What can hang from each mark
L: Q
C: M Z
Z: A C L Y
G: M
A: Z
M: C G
Q: J L
Y: Z

Each row was made from one small tree. Brackets hold a mark, then the marks that hang from it, in alphabetical order. Every link used is in the known rows. Write each row's tree.
Known rows
[Z C L Y]: 7.0, -12.0, 3.8, 5.8, -32.8, -32.9, -16.0, 8.7, -0.7, 3.3, 6.0, -0.6, -19.2, 2.2, 15.7, -24.5, -6.6, 5.1, 22.7, -2.1, -10.4
[A [Z L Y]]: -22.8, 17.9, -2.0, -2.5, -5.8, -4.7, 0.7, 13.3, 15.4, -3.3, -0.1, 3.7, -7.2, -2.4, 6.1, -21.8, 6.2, 12.3, -0.6, 2.1, 8.2
[Y [Z A [L Q]]]: 19.1, 15.8, 1.3, 1.0, 1.8, 8.5, -4.2, -0.4, -3.4, 13.3, 1.1, 6.9, 13.8, -13.9, -12.3, -1.3, -0.1, -16.9, 4.5, 6.5, -5.2
[Q J L]: -31.6, 6.2, -17.1, -14.5, 45.6, -13.0, -4.8, -1.6, 56.8, 0.5, 11.7, -6.1, 29.8, -21.6, 1.7, -16.7, 9.1, -7.9, 9.7, -13.3, 15.7
[C M [Z A [L Q]]]: 1.9, 18.8, -2.4, 14.0, 8.1, 13.6, 10.9, -4.7, -20.9, 11.6, 4.4, -7.3, 5.3, -1.4, -8.0, 3.7, 15.3, -10.5, -26.1, -0.3, 9.3
[G [M C]]: -32.3, -4.6, 1.8, -17.8, 23.2, 4.3, -9.2, 6.3, 42.4, -15.7, 8.4, 0.0, 14.3, -7.5, -19.7, 6.1, -1.1, -3.9, 7.6, 11.4, 1.6
[Y [Z C [L Q]]]: 18.8, 14.9, -2.2, 0.0, 1.9, 3.0, -2.1, 10.1, -4.7, 3.1, 2.1, 1.8, 18.0, -15.1, -6.4, 2.4, 0.1, -9.8, 3.0, 2.6, -6.0
[Z A [C [M G]] Y]: 15.4, -29.8, 1.2, 1.3, -27.4, -5.1, -0.9, -5.0, -27.6, 5.4, -9.3, 8.7, -24.1, 15.3, 15.9, 6.7, -7.2, 10.6, 0.0, -7.9, -4.7
[Y [Z A [C M] L]]: 29.2, 14.6, -10.4, 5.4, -13.4, 2.1, 4.0, 1.8, -25.5, 23.5, -13.0, 1.3, 2.9, -7.8, -9.7, 3.6, 4.3, -6.5, -11.5, -18.3, 1.8
[L Q]: -23.2, 5.1, 9.5, 1.6, 38.2, 14.6, -8.4, 21.7, 20.7, -13.1, 21.7, 7.2, 28.2, -16.3, -1.5, 4.4, 8.9, -14.5, 11.0, 30.8, -9.1
[G [M [C [Z A [L Q] Y]]]]: -4.2, -12.0, 4.3, -7.2, -11.4, 2.0, -7.6, -16.2, 22.8, -6.8, 2.4, -7.7, 1.2, 10.8, -15.8, 2.0, -14.9, -11.4, 3.7, 13.6, 2.1
[L [Q J]]: -19.3, 1.9, 3.1, 4.0, 50.7, 8.3, -8.2, 17.4, 26.6, -3.8, 22.1, 5.9, 38.5, -7.6, -3.1, 2.3, 5.1, -20.6, 10.3, 13.8, -4.4
[A [Z [C [M G]] [L Q] Y]]: 4.7, -7.1, 0.5, 6.6, -21.4, 0.9, 11.3, -3.8, -6.6, -13.6, -2.3, -1.0, -14.1, -8.1, 8.8, 1.0, 0.9, 14.2, -12.9, -0.6, 2.0
[M [C [Z A [L [Q J]] Y]]]: -2.3, -4.9, 3.5, 3.4, -4.7, -6.4, -3.0, -15.2, 13.0, 5.4, -20.9, -8.8, -7.6, 25.8, 0.5, 0.5, -14.7, 1.4, 13.7, 8.8, -7.2
[Y Z]: -20.9, 33.8, -4.9, -23.8, 37.7, 16.1, -0.9, 23.2, 10.1, 7.0, 0.8, 15.3, 27.7, -3.7, -11.4, 5.7, 8.7, 1.7, -4.7, 0.5, 7.3
[Z [C M] L Y]: 6.4, -7.0, 0.8, 9.2, -33.6, -31.5, -7.7, 1.5, -8.7, 10.0, 8.0, 1.0, -21.2, -9.2, 7.6, -15.7, 0.7, 8.9, 0.6, -10.5, -6.1
[G M]: -31.9, 4.1, -1.1, -17.0, 29.9, 7.3, -10.7, 17.0, 30.9, -9.9, 28.1, 6.0, 25.5, -10.2, -16.2, -4.8, 6.8, -12.3, 0.4, 5.3, 11.3
[C [M G] [Z A L Y]]: -4.9, 2.4, 3.9, -10.0, -13.0, -2.9, 9.6, -19.7, -23.7, -0.5, 3.3, 6.1, -29.0, 10.0, 3.8, 0.5, 3.5, 21.3, -21.6, -16.0, 7.6

Which tree is each row?
-23.3, 12.0, 5.2, -18.4, 3.2, -6.3, 9.8, -12.7, -9.2, -10.6, 14.0, 9.2, -21.7, 2.4, 2.9, 0.6, 8.6, 29.3, -24.8, -14.8, 9.2 : [C [M G] [Z L Y]]
5.9, 0.1, -8.0, 18.4, -13.6, -3.8, 9.2, 0.2, -1.7, 6.7, -3.8, -5.0, 1.6, 1.0, 4.2, -7.0, 0.6, 1.1, -14.6, -7.3, 8.1 : [A [Z [C M] [L [Q J]] Y]]
20.7, -22.3, 4.2, 17.4, -23.1, -30.6, -16.3, -1.2, 5.9, 6.4, 11.2, -2.9, -1.4, 0.4, 12.2, -18.5, -15.3, -11.9, 22.1, 0.6, -13.6 : [Z C [L [Q J]] Y]
-7.3, 12.3, -10.0, 9.8, 0.9, 6.3, 8.7, 25.0, -0.2, -8.1, -8.8, -8.2, 2.8, -9.1, 7.7, -10.7, 12.9, 4.9, 0.0, -2.6, 9.0 : [A [Z C L]]
1.3, 12.0, 0.4, 10.0, 9.0, 12.0, 1.0, 3.5, -10.9, 2.3, 3.3, -9.2, 8.0, 8.2, 1.2, -6.5, 5.5, -14.9, 0.3, 10.7, 4.1 : [C [Z A [L Q]]]
-22.3, -16.0, 11.0, -27.0, 4.8, 7.7, 4.1, -14.0, 8.2, -24.5, -23.5, 3.1, -27.8, 29.0, 10.8, 20.6, -12.7, 30.7, 12.5, 9.0, -7.6 : [M [C [Z A Y]] G]
40.8, -31.0, 2.1, 25.5, -14.4, -8.2, 2.1, -15.0, -20.9, 0.7, 5.0, -7.0, -8.1, -21.8, 3.2, 6.3, -1.1, -13.4, 6.1, -13.9, -13.9 : [Z A [C [M G]] [L [Q J]]]
-4.7, -22.1, 17.1, -15.4, -11.2, -0.3, 1.4, -25.2, 7.9, -27.1, -15.9, -3.4, -33.9, 14.5, 8.7, 16.0, -17.8, 22.9, 17.4, 13.7, -17.0 : [M [C [Z A [L Q] Y]] G]
-8.8, 17.1, -12.0, 13.5, 1.0, 7.4, 15.2, 19.1, -6.3, -1.8, -8.8, -7.0, 0.9, -13.7, 1.6, -3.9, 19.6, 7.9, -16.4, -10.5, 12.7 : [A [Z [C M] L]]
44.1, -33.3, 2.5, 27.6, -42.7, -25.8, -17.2, -11.8, -12.6, 19.0, -2.1, -7.0, -11.2, 10.4, 14.6, -19.1, -21.0, -22.3, 26.4, 0.7, -16.6 : [Z A C [L [Q J]] Y]
10.7, -20.9, -2.8, 4.8, 1.1, 10.0, 6.2, 6.4, -27.2, -1.7, -8.6, 2.6, -9.9, -2.9, 9.0, 15.7, 8.1, 2.5, -1.6, -8.3, -1.6 : [Z A [C [M G]]]
16.7, 12.1, -11.4, -5.8, 6.3, 17.8, 0.0, 16.5, -20.0, 17.6, -20.8, 6.4, 17.2, 10.1, -1.7, 9.2, -0.1, -8.4, -0.4, -4.5, 5.7 : [Y [Z A C]]
38.7, 9.1, -5.5, 9.9, -13.5, 7.2, 3.7, -3.3, -25.0, 19.3, -8.8, 0.8, 9.6, -12.7, -11.0, 10.9, 0.8, -14.7, -10.3, -6.0, -2.8 : [Y [Z A [C M] [L Q]]]
-24.4, -10.3, 8.6, -23.7, 22.9, 18.0, 8.8, -6.5, 7.2, -28.8, -23.8, 0.3, -17.5, 16.5, 6.0, 26.0, -3.3, 26.1, 10.6, 8.2, -5.8 : [M [C [Z A]] G]
41.1, 4.1, -7.4, 10.7, -5.4, 3.5, -3.5, -0.4, -16.3, 19.4, -9.1, -1.1, 16.7, -1.7, -6.1, 1.4, -7.1, -21.9, 4.4, -10.4, -4.4 : [Y [Z A C [L [Q J]]]]
-31.8, -0.2, 0.0, -22.2, 11.9, 5.4, -4.6, -0.6, 32.7, -10.2, 0.9, -1.2, 8.7, 18.1, -13.8, 4.8, -7.6, 2.8, -1.9, 8.8, 11.1 : [G [M [C [Z Y]]]]
5.8, -2.8, 8.3, -3.2, -12.7, 2.7, 9.4, -26.0, -23.9, -3.6, 8.1, 3.4, -21.9, 7.3, 2.2, 6.6, -1.6, 12.0, -20.5, -4.1, 2.4 : [C [M G] [Z A [L Q] Y]]
-14.4, 20.9, 2.6, 1.8, 1.3, -2.5, 6.1, -6.9, -8.0, 7.3, 14.6, 1.1, 0.9, 3.6, -4.6, -3.2, 7.5, 4.4, -26.9, 1.3, 9.0 : [C M [Z [L Q] Y]]
